Each row comes from the steps of one walk. Every step used is in the known rows, and no mark comes twice. Write the walk behind each row, first mark first.
Known rows
tivem -> repazaf -> telub -> melesek: [ -2.0  24.4 -19.8  22.4  -8.3   5.4 -27.3 -12.1   4.9   6.4  -6.4   7.8
   5.8  21.0 -21.0  -8.3   1.2  -0.7 -13.8   6.6   1.5  -4.3  26.1  -0.1
  -1.6]
tivem -> repazaf -> zubirog -> melesek -> fosas: [ -3.9   5.9  -4.1  13.4  -1.2  41.4 -21.5 -11.2   3.8   8.4 -12.1  -0.8
   4.4  -2.1  -9.4   0.6  -5.7   1.5 -19.9  -1.7  -1.7  -9.2  32.3   0.9
  -9.5]
zubirog -> ruridot -> telub -> melesek -> fosas: [ -5.0 -18.6  -2.0  17.9   4.1  14.8  20.3  -7.7  16.7   5.4  -8.3  -0.1
  -1.1 -16.6  -5.8  -7.7   2.8 -15.6 -12.2   8.5   1.5  -1.4  -2.0  -8.6
   2.2]
ruridot -> telub -> repazaf -> zubirog -> melesek: [-15.9  25.0 -13.7  25.4  -2.3   0.5  -3.3  -1.5   3.4   8.7  -8.2   8.4
   3.8  -2.9 -14.5   5.9   3.9   6.1  -7.2  -0.1   0.7   2.1  11.4  -2.0
  -2.9]
zubirog -> melesek -> fosas -> buvun -> telub -> repazaf: [ -0.5   2.0  -8.8  -0.9 -16.6  15.4 -22.1 -12.5   7.8  -3.9 -17.1  10.2
  -2.2  -4.6  -3.0   0.4  -2.4  -7.3 -29.5  -8.7   6.1  -2.4  31.9   4.7
  -1.6]
melesek -> fosas -> buvun -> telub -> repazaf: [ -1.4  -4.3  -2.9   4.4 -16.3   9.0 -21.7 -13.6  17.2  -6.1 -10.1 -10.2
   2.7   1.8   0.1  -6.4  -0.5  -3.9 -35.8 -19.7  11.8   2.2  24.2   0.5
   3.1]
zubirog -> ruridot: [  1.2  -9.6  16.2  -7.6   8.5   6.7  19.4  -1.3   9.0   1.6  -3.7  -3.7
  -2.7 -17.4  -1.1  -0.3  -3.3  -4.5  -8.0   5.1  -2.7  -4.8   9.1  -5.5
   0.2]
melesek -> fosas -> buvun -> zubirog: [  1.4 -20.5  14.3  16.9  -7.0  34.2 -11.9 -11.2  10.4   2.2  -9.6  -7.9
   2.7  -7.4   7.0  -2.5  -5.1  -4.0 -31.5 -22.8   4.3   2.5   4.1   0.7
  -0.9]
fosas -> buvun -> zubirog -> melesek: [  1.8  -1.7  23.3  11.0 -13.5  13.2  -4.5 -12.2  -7.3   4.1  -9.3   9.5
  -4.8 -10.6   0.5   8.8  -7.4  -1.1 -13.7 -15.0  -6.1   0.0   2.1   5.1
   1.3]
telub -> buvun -> zubirog -> melesek -> fosas: [  3.9 -13.1  -0.6  15.6   0.5  65.8 -14.2  -6.5   6.6   8.5 -15.8  10.2
   0.7  -9.4  20.5  10.4  -5.5   1.4 -22.8   9.9  -1.1  -5.6  17.6   1.0
  -4.2]
telub -> repazaf -> zubirog: [-12.6  25.6  -1.8  10.3   1.8  17.1 -14.3  -0.7  10.1   6.6  -2.1  -3.9
   7.8  -4.0  -2.6   4.4  -3.7   7.9  -4.3  -2.3   1.8  -2.2  25.1  -0.1
  -4.9]
tivem -> repazaf -> zubirog: [ -5.0  14.1   2.3  13.8   0.5  20.7 -14.6  -9.2   1.8   8.1  -2.9  -8.5
   6.2   3.0 -10.2   0.5  -3.9   7.0  -9.1  -3.7  -3.2  -7.3  22.0  -1.4
  -5.3]
repazaf -> zubirog -> melesek: [ -4.8   2.4   6.3   0.7  -6.1  29.5  -0.3  -7.8  -4.6   8.5  -7.2   6.6
  -1.0 -16.4   1.8  12.6  -5.7  -0.9   2.6   7.7  -4.5  -6.1  18.2   3.2
  -7.0]
fosas -> buvun -> telub -> melesek: [  0.2  -1.4   4.5   1.2 -28.0 -18.0  -5.3 -21.8   2.5  -4.8  -4.8  -0.7
  -4.1   3.2  -2.6  -1.7   0.9 -12.7  -4.2  -5.9   3.8   0.4   6.6   2.6
  10.9]
melesek -> zubirog: [  2.9  -8.9   3.0   4.3  10.5  14.5 -23.1 -11.0  -1.2   1.8  -4.1  -2.1
  -1.0  -7.3   7.6   5.1  -6.3  -0.8  -3.8  -9.2  -0.3   3.5   3.1  -3.9
  -5.5]
fosas -> buvun: [ -1.2   0.1  16.7   6.2  -9.0 -12.0  -4.0  -7.6  -2.9  -1.9  -0.6  -1.4
  -1.1  -3.7  -3.9  -5.7  -1.4  -2.2  -7.9 -16.3  -1.7   4.2  -0.2   3.0
   3.5]
melesek -> zubirog -> ruridot -> telub: [  0.7 -15.0  11.2  10.4  16.3   8.9  -1.7 -12.5   5.3   5.0  -8.0  -3.3
  -3.2 -18.5  -0.2   4.2  -4.2  -3.3 -12.6  -7.3  -2.4   3.3   0.6 -11.0
  -3.3]
tivem -> repazaf -> telub -> buvun -> zubirog: [  1.4  21.5  -8.5  27.2  -5.1  26.0 -29.0  -9.5   5.3   9.8 -10.1   2.5
   7.6  19.0  -9.4   2.8  -1.7  13.2 -28.6   3.8   0.1  -4.6  33.7  -1.9
  -2.7]
melesek -> fosas -> buvun -> zubirog -> ruridot -> telub: [ -1.2 -23.1  17.8  22.8  -5.4  29.7   2.2 -11.4  14.3   4.4 -11.6  -8.7
   2.0 -14.6   1.1  -2.3  -2.8  -5.7 -37.2 -21.2   3.1   2.7   1.1  -4.2
   1.2]
buvun -> zubirog: [ 2.9 -3.7 13.0  9.9 -2.0 24.0  0.7 -3.7  0.5  7.2 -3.4  1.9  0.1 -3.0
  7.8 16.7 -4.7  3.6 -6.9 -5.4 -2.5 -2.3 -4.2 -0.9  0.5]
tivem -> repazaf: [ -0.5  12.7  -6.0   9.7   3.7   1.5 -16.9  -3.2   0.8   2.1  -2.6  -2.2
   3.6  11.9 -13.1  -5.8  -0.8   5.0 -11.1  -5.3  -2.3  -4.5  14.2  -1.3
  -2.2]
zubirog -> melesek -> fosas: [  2.0 -11.9 -11.8  -1.4  -3.1  34.5 -10.9  -4.0   2.7   0.6 -13.7  12.6
  -2.3  -9.8   1.2   0.3  -2.1  -7.8 -17.8   2.1   2.0  -3.4  17.1   3.6
  -6.6]
telub -> melesek -> fosas -> buvun -> zubirog: [ -2.2 -18.8  -1.2  21.3  -9.6  38.9 -12.0 -15.0  12.6   4.6  -9.3   3.1
   1.6  -5.4   5.9  -7.0  -3.7 -17.8 -11.2  -5.3   3.4  -1.0  -1.5   2.1
   1.5]
telub -> buvun: [ 0.1 -2.7 -4.5  8.7  3.2 24.0 -6.6 -0.5  4.8  2.7 -3.8  2.1  2.1 -1.4
 13.9 -1.3  0.2  4.3 -6.3 12.1 -0.3 -1.3 10.3 -0.8 -0.2]
repazaf -> telub -> melesek -> zubirog -> ruridot: [  0.8   0.9  -6.5  13.6  -3.6  13.9 -17.2 -18.5   9.9   7.3  -8.8   7.0
   0.7  -2.4  -5.7   0.3  -3.7  -9.4  -8.4  10.9   2.6   0.0  20.7  -4.1
  -2.7]
zubirog -> melesek: [ 1.4  1.1 -5.1 -5.5 -3.2 10.0 -2.8 -2.4 -7.4  1.2 -9.0 17.7 -5.2 -6.4
 -2.9  5.3 -2.3 -4.0 -0.6  7.1 -4.2 -4.1 10.8  4.7 -3.6]
ruridot -> fosas -> buvun: [  7.9  -9.1   6.0   2.7  -9.0   5.2  -1.6  -6.6  -4.8  -6.8   0.0  12.5
  -3.5 -10.1  -7.1 -11.4  -3.7  -3.1  -9.8 -16.0  -1.0   3.4   5.0   5.5
  -0.2]
fosas -> buvun -> zubirog -> ruridot -> telub -> repazaf: [ -5.4   5.5  27.7  23.6  -5.1   1.0   6.1  -9.4   7.7   6.7  -7.5  -1.3
  -0.2 -12.7  -7.0   4.1  -4.5   2.2 -23.1 -20.2  -3.5   2.0   3.4  -3.4
   4.5]

Write each row's walk
[  0.9  -5.8   6.6   2.7 -20.9  -9.6 -17.1 -26.9   2.2  -3.6  -6.6  -1.9
  -4.7  -0.7   1.3   1.2  -2.8 -12.5  -7.4 -10.8   3.8   2.0   7.4   0.7
   8.1]  fosas -> buvun -> telub -> melesek -> zubirog
[  3.7 -12.0  -3.5  -3.7 -19.1  18.9 -13.2 -15.4   2.8  -4.4 -16.5   9.4
  -4.8  -7.2  -0.4   1.0  -2.7  -9.8 -25.0  -6.9   4.5  -2.0  23.2   4.9
  -0.5]  zubirog -> melesek -> fosas -> buvun -> telub
[ -2.5  21.5 -14.5  -9.2 -16.7 -16.6 -14.8  -8.4  10.7  -5.5  -5.1  -3.5
   1.2  11.5  -4.1   8.2   2.1   3.5 -12.7  -0.8   9.1  -2.7  26.6  -1.0
   6.3]  buvun -> telub -> repazaf
[  1.8 -12.1  -0.9   3.9  -8.6  26.5 -12.0  -9.4   1.1  -0.7 -14.9  11.3
  -3.4 -10.5  -0.7  -5.4  -3.4  -9.1 -22.1  -8.5   0.8  -0.5  16.2   5.5
  -4.5]  zubirog -> melesek -> fosas -> buvun
[-15.8  23.1 -10.7  28.5  -0.5  -4.0  -2.7   0.3   6.9   8.0  -3.7  -0.1
   6.7   0.5 -12.1   4.6   4.4   8.6  -7.4  -3.6   2.1   3.9   5.7  -4.2
  -1.1]  ruridot -> telub -> repazaf -> zubirog
[ -0.1  26.2 -12.6  16.6  -6.3  -1.6 -25.8  -7.9   2.0   3.8  -5.7   2.0
   6.0  21.0 -21.7  -4.1   0.5   8.8 -21.8  -2.6   1.1  -2.6  28.5  -1.3
  -2.8]  tivem -> repazaf -> telub
[ -8.4 -11.8 -16.0  33.4  -9.0   4.1  -0.2 -11.6   8.6   4.2  -7.3   3.7
   1.4   0.0  -7.8 -12.1   6.5 -14.4  -9.3  -2.9   4.6   6.1 -13.4  -2.2
   4.0]  ruridot -> telub -> melesek -> fosas -> buvun
[ -3.0  -2.1   5.9  14.5  17.1   8.2  -9.8  -9.4  10.8   5.4  -8.4  -2.4
  -0.4 -16.4  -3.3   3.4  -4.7  -1.0 -16.2  -8.9  -0.9   3.2  10.3 -10.8
  -4.4]  melesek -> zubirog -> ruridot -> telub -> repazaf
[  4.1   4.4  -9.2  20.5 -11.9  48.6 -22.5 -10.5   8.7   9.2 -17.1  12.3
   3.9   2.6   7.4   9.1  -2.3   6.0 -33.4  11.3   4.1  -1.5  32.8   0.5
  -4.4]  repazaf -> telub -> buvun -> zubirog -> melesek -> fosas
[  7.8 -17.3  21.6  -3.5   0.0  10.0  17.5  -6.7   4.9  -3.4  -3.1   4.8
  -5.8 -25.8  -6.1  -9.7  -6.5  -7.8 -15.7  -7.7  -3.5  -1.9  13.0  -1.2
  -0.1]  zubirog -> ruridot -> fosas -> buvun
[  3.0 -16.7   2.5   1.3 -18.8  10.0 -13.4 -15.3  12.1  -6.4  -9.6 -11.4
   0.6  -0.7   3.2  -4.9  -0.3  -7.2 -31.4 -17.1  10.7   2.3  15.1   0.4
   4.0]  melesek -> fosas -> buvun -> telub
[ -3.7 -17.9  -7.5  16.4  -9.7  26.0 -12.7 -15.2  11.9   1.1  -7.2   1.5
   1.3  -4.5   3.0 -15.2  -1.1 -20.1  -7.7  -3.1   4.6   0.1  -0.5   2.6
   1.2]  telub -> melesek -> fosas -> buvun
[ -9.9  -6.8  12.6  16.6  -1.0  21.7  23.9 -11.1  10.0  12.9  -4.5  -3.6
   0.9 -23.5  -2.9   4.2  -1.8  -7.2   2.2  11.9  -2.8  -4.3   5.5  -6.3
  -0.4]  repazaf -> zubirog -> ruridot -> telub -> melesek
[ -6.7   7.7   5.4  24.4   5.6  29.3  -1.0 -10.0   9.5  12.0  -7.7  -7.5
   5.5  -6.6  -9.1   0.3  -2.2   5.9 -18.4   4.8  -4.9  -8.1  25.7  -7.5
  -3.8]  tivem -> repazaf -> zubirog -> ruridot -> telub -> buvun
[  0.2  -2.5  26.9  14.5 -10.7   8.0  -2.8 -11.4  -2.2   3.4  -3.9  -1.7
  -1.2  -6.0   1.7   5.9  -6.3   0.5 -12.8 -20.1  -3.7   2.5  -4.9   2.4
   3.7]  fosas -> buvun -> zubirog
[ -7.1   8.3   8.0  19.7   4.4  15.1   2.9 -10.1   6.9  10.7  -5.9 -10.4
   4.1  -6.5 -16.2   1.4  -2.5   4.8 -15.4  -1.6  -4.8  -6.9  20.1  -7.0
  -3.6]  tivem -> repazaf -> zubirog -> ruridot -> telub
[ -3.3  -8.7   6.7   0.4 -20.4  34.8  -8.4 -18.5   3.4   3.6 -13.5  -0.6
  -0.9 -16.6   3.1  10.0  -6.0  -5.1 -17.4  -3.1   3.2  -4.8  28.5   3.1
  -4.2]  repazaf -> zubirog -> melesek -> fosas -> buvun -> telub
[  4.1 -12.4   3.9   9.1  -4.1  50.8  -7.4  -7.1   2.5   7.1 -14.6  11.6
  -2.0 -10.5   7.8  14.5  -7.2  -3.0 -20.4  -3.0  -0.7  -4.8   9.2   1.7
  -5.4]  buvun -> zubirog -> melesek -> fosas
[ 10.0 -22.8  11.9  -3.3  15.9  29.4  -7.3 -12.0   4.6   0.4  -6.7   3.6
  -4.6 -26.3   4.0  -0.8 -10.6  -5.5 -13.2  -7.7  -2.5   0.0  14.7  -6.3
  -7.3]  melesek -> zubirog -> ruridot -> fosas
[  8.6 -15.5  -7.4  -8.8 -13.3  13.2  -7.0 -26.0   9.4  -4.0  -7.9   6.3
  -6.8 -10.4   2.8   5.8  -4.5 -17.0  -3.8   7.6   5.9  -5.5  17.9  -3.8
   4.2]  buvun -> telub -> melesek -> zubirog -> ruridot -> fosas
[ -0.8   2.3 -21.7  17.5 -14.6  20.8 -18.9 -12.6  13.4   4.2  -8.4   6.4
   5.3   9.3  -5.7  -6.6   2.0 -10.0 -15.3  11.2   9.0   1.0  18.7   0.7
  -1.5]  repazaf -> telub -> melesek -> fosas
[  3.0 -20.2   6.9   8.9   4.7  28.7 -10.5 -22.0   6.4   2.4  -7.2  10.2
  -5.2 -22.7   2.5  -8.5  -8.9 -20.7  -0.6  -1.3  -3.2  -0.5   5.1  -1.9
  -1.8]  telub -> melesek -> zubirog -> ruridot -> fosas -> buvun
[  6.5  -4.1  13.9  -8.0  -7.8   1.8   8.2 -10.5  11.4  -7.0  -6.3   3.7
  -5.0 -19.7  -9.2  -6.2  -5.6  -5.7 -23.2  -8.0   1.7  -3.4  27.7  -1.9
   3.4]  zubirog -> ruridot -> fosas -> buvun -> telub -> repazaf
[  2.5   1.4  12.2  -3.5 -24.7 -24.9  -4.1 -17.0   0.8  -7.0  -3.4  -5.5
  -4.3   2.7  -3.5   3.4   0.1  -3.7 -13.5 -14.0   4.3   2.6   9.8   1.8
   9.9]  fosas -> buvun -> telub
[ 11.5 -21.3  17.9  -6.8   0.8  14.7  -8.7 -22.0   5.6  -4.0  -8.6  -1.8
  -7.3 -23.6   2.4   2.3 -10.3  -7.9 -20.7 -14.4   0.6   0.3  19.8  -5.8
  -1.2]  melesek -> zubirog -> ruridot -> fosas -> buvun -> telub
[ -5.4  13.5 -13.8  -5.6 -19.4  16.4 -19.3 -14.4  14.5  -0.6 -13.2  -1.9
   1.9  -0.9  -0.5  12.8  -1.9   0.8 -21.7   1.1  10.8  -6.5  43.3   0.3
  -0.2]  buvun -> telub -> repazaf -> zubirog -> melesek -> fosas
[  3.3  -6.5 -12.6  -3.8 -15.9   2.2 -16.7 -24.6   6.9  -1.8  -7.4   0.5
  -4.4   3.3   5.6   8.9  -1.8 -13.3   1.7   6.3   7.3  -2.7  11.1  -2.7
   5.6]  buvun -> telub -> melesek -> zubirog
[ -6.2  -5.3 -16.3  29.1   1.1   0.5  -7.0 -12.8   1.1   6.5  -5.6   8.0
  -0.8  -1.1  -4.7  -1.8   3.8  -9.7   5.2   2.4   0.3   6.1 -16.5  -5.4
   1.2]  ruridot -> telub -> melesek -> zubirog
[ -5.7  18.8   7.5  -0.6 -24.8  -9.1 -14.7 -18.9   3.3  -1.7  -9.2   1.2
  -1.2  -2.8  -5.8   8.9  -3.7   0.6 -17.3 -11.6   3.1  -1.5  30.8   4.1
   4.8]  fosas -> buvun -> telub -> repazaf -> zubirog -> melesek
[  9.9 -23.2  21.4   0.2  11.7  23.4  -8.8 -16.6   3.2  -0.9  -6.8   3.2
  -6.0 -28.0   2.1  -3.2 -11.4  -7.0 -17.1 -16.3  -3.1   1.6  13.2  -4.7
  -5.4]  melesek -> zubirog -> ruridot -> fosas -> buvun
[ -1.3 -11.4  -9.2  12.0   4.9  22.5 -20.5 -16.9   3.6   4.8  -4.9   7.8
  -1.3  -5.8   6.7  -1.9  -4.7 -14.9  10.8   5.1  -0.4  -0.1  -2.1  -1.6
  -2.5]  telub -> melesek -> zubirog
[ -7.1 -13.7  -7.8  37.8  -9.9  16.3  -0.1 -12.9   8.5   7.3  -9.6   6.2
   1.3  -2.0  -4.9  -5.3   4.2 -12.0 -12.6  -5.7   3.0   5.0 -16.0  -2.7
   4.2]  ruridot -> telub -> melesek -> fosas -> buvun -> zubirog
[  2.4 -12.0  15.0   0.1 -17.8  -5.3  -9.1 -27.5   6.8  -2.9  -8.3  -4.1
  -6.2 -10.6   1.0   0.9  -5.1 -15.3 -10.6  -7.9   2.4  -0.6  12.6  -2.0
   8.7]  fosas -> buvun -> telub -> melesek -> zubirog -> ruridot
[ -4.3  -8.8   1.7   3.9  -6.0  49.1  -5.7  -9.7   3.6   8.0 -11.7   1.3
   1.1 -18.0   5.5   8.6  -6.3  -4.5 -10.8   3.8   0.1  -5.5  22.6   2.2
  -9.4]  repazaf -> zubirog -> melesek -> fosas
[ -9.1 -17.2   7.8  19.3  -0.3  37.8  17.7 -13.0  15.7  12.1  -8.2  -7.7
   2.2 -24.5  -0.5   1.3  -2.0 -10.3  -8.4   8.8   0.5  -4.1   8.6  -7.3
  -2.5]  repazaf -> zubirog -> ruridot -> telub -> melesek -> fosas
[  2.4  -5.3   6.7  16.4   2.4  43.6  -6.9  -3.2   5.1   8.4  -7.0   1.9
   2.1  -3.8  20.1  10.2  -3.9   7.3 -11.3   8.1  -2.4  -3.0   7.3  -1.2
   0.2]  telub -> buvun -> zubirog
[  1.9  -8.4  37.0  10.7  -5.9  10.4   9.4 -11.8   3.4   4.9  -5.9  -4.7
  -2.8 -18.1   1.8   6.7  -8.3  -2.5 -17.5 -16.9  -6.1  -0.7   1.6  -1.0
   3.8]  fosas -> buvun -> zubirog -> ruridot
[ -8.3   8.5   2.9  13.6   9.2  -9.5  16.3   1.4  13.5   4.3  -5.5  -1.0
   0.3 -11.5 -12.9  -2.1   2.3  -0.1 -14.9   0.9  -0.1  -0.2   9.6  -8.8
   1.3]  zubirog -> ruridot -> telub -> repazaf
[  2.8  10.0  -1.9  20.1 -10.2  28.9 -16.9  -7.8   6.5   9.5  -8.9   7.5
   5.2   7.3   5.5  11.2  -0.9  10.3 -22.4  10.5   2.5   0.1  24.1  -1.2
  -0.2]  repazaf -> telub -> buvun -> zubirog
[-12.2  26.0  -5.4   7.2   0.0  22.4 -16.8  -2.3   5.7   7.1  -7.4   6.5
   4.2  -7.9  -4.7   7.6  -4.7   4.7  -5.0   3.1  -0.7  -4.7  32.4   2.5
  -7.3]  telub -> repazaf -> zubirog -> melesek
[ -6.2  17.3  10.9   1.8 -23.5 -14.1 -13.1 -17.4   6.9  -2.2  -4.7  -8.7
   1.0  -0.1  -4.5   5.5  -2.3   2.6 -16.6 -15.6   5.8   0.5  24.8   1.7
   6.4]  fosas -> buvun -> telub -> repazaf -> zubirog
[ -3.7   4.4  15.2  20.5   4.9  15.6  13.9  -3.0  11.4  10.7  -7.9   0.1
   0.1 -12.5  -3.4  13.7  -3.3   3.7 -18.3  -3.9  -2.8  -2.7   2.2  -8.0
   1.8]  buvun -> zubirog -> ruridot -> telub -> repazaf
[ -0.1   1.8  17.7  12.5   0.2  25.6  -4.1 -13.8   4.6   6.0  -5.0  -4.8
   2.0 -13.9 -15.1  -6.9  -8.7   1.3 -19.9  -9.9  -5.7  -8.2  29.2  -1.4
  -4.6]  tivem -> repazaf -> zubirog -> ruridot -> fosas -> buvun
[ -1.2  12.7 -17.7  14.2 -15.7   3.0 -12.7 -10.8   6.0   5.0  -4.3  11.5
   2.9  10.9  -9.2  -2.1   2.6  -6.9  -2.3  15.0   4.4   0.4  15.0   1.4
   0.5]  repazaf -> telub -> melesek
[  8.2 -16.0  11.0  -8.1   6.8  17.9  19.8  -2.3   6.9  -2.4  -3.0   5.8
  -5.0 -23.4  -4.3  -6.8  -5.4  -6.5 -11.3   2.9  -2.5  -4.6  13.8  -2.7
  -2.1]  zubirog -> ruridot -> fosas
[ -1.9  15.0 -23.7  24.8  -7.7  20.6 -32.6 -14.0  11.2   5.6  -9.6   3.5
   7.9  19.3 -18.3 -11.8   0.7  -3.1 -23.7   3.3   5.0  -4.3  29.6  -0.5
  -3.5]  tivem -> repazaf -> telub -> melesek -> fosas
[ -5.0  -9.4   2.1  14.1   3.9  -0.9  24.8  -6.4  10.3   6.3  -5.5   4.0
  -3.3 -14.6  -8.8  -4.5   2.5 -12.7  -0.5  11.7  -1.8  -1.7  -4.5  -7.7
   4.4]  zubirog -> ruridot -> telub -> melesek
[  2.9 -23.9  22.1  13.5  -3.4  38.5  -2.4 -11.7  15.1   3.1 -10.6  -8.8
   1.4 -16.2   5.9  -3.6  -7.0  -6.7 -35.0 -20.0   2.6   0.3   8.7  -2.0
  -0.7]  melesek -> fosas -> buvun -> zubirog -> ruridot
[ -4.0   4.7   3.4  16.1  -5.3  35.5 -22.9 -15.3   1.6   7.4 -12.6  -2.0
   3.8  -4.8 -11.5  -2.8  -7.1   0.2 -24.2 -11.1  -2.6  -7.0  32.1   2.3
  -8.2]  tivem -> repazaf -> zubirog -> melesek -> fosas -> buvun
[  0.6  13.0  -8.5  19.4  -0.2  16.2 -28.8 -19.4   9.4   8.5  -9.9   3.4
   4.0   9.1 -17.6  -5.7  -3.7  -3.9 -19.1   4.3  -0.2  -5.8  31.0  -4.8
  -4.1]  tivem -> repazaf -> telub -> melesek -> zubirog -> ruridot
[  9.9 -14.6  -1.5   1.1 -17.7   8.2 -14.5 -23.1  -1.2  -7.6  -5.0  11.3
  -5.4 -10.1  -2.4  -5.7  -5.3 -12.4  -9.8 -12.2   3.8   2.3  12.2   3.6
   3.0]  ruridot -> fosas -> buvun -> telub -> melesek -> zubirog
[  9.7  -9.7  12.5   7.1 -12.7  24.5  -2.9  -9.7  -8.6  -1.4  -7.4  20.7
  -6.4 -16.3  -4.1   0.3  -8.2  -3.1 -15.3 -14.8  -4.1   0.4   8.1   7.3
  -1.8]  ruridot -> fosas -> buvun -> zubirog -> melesek
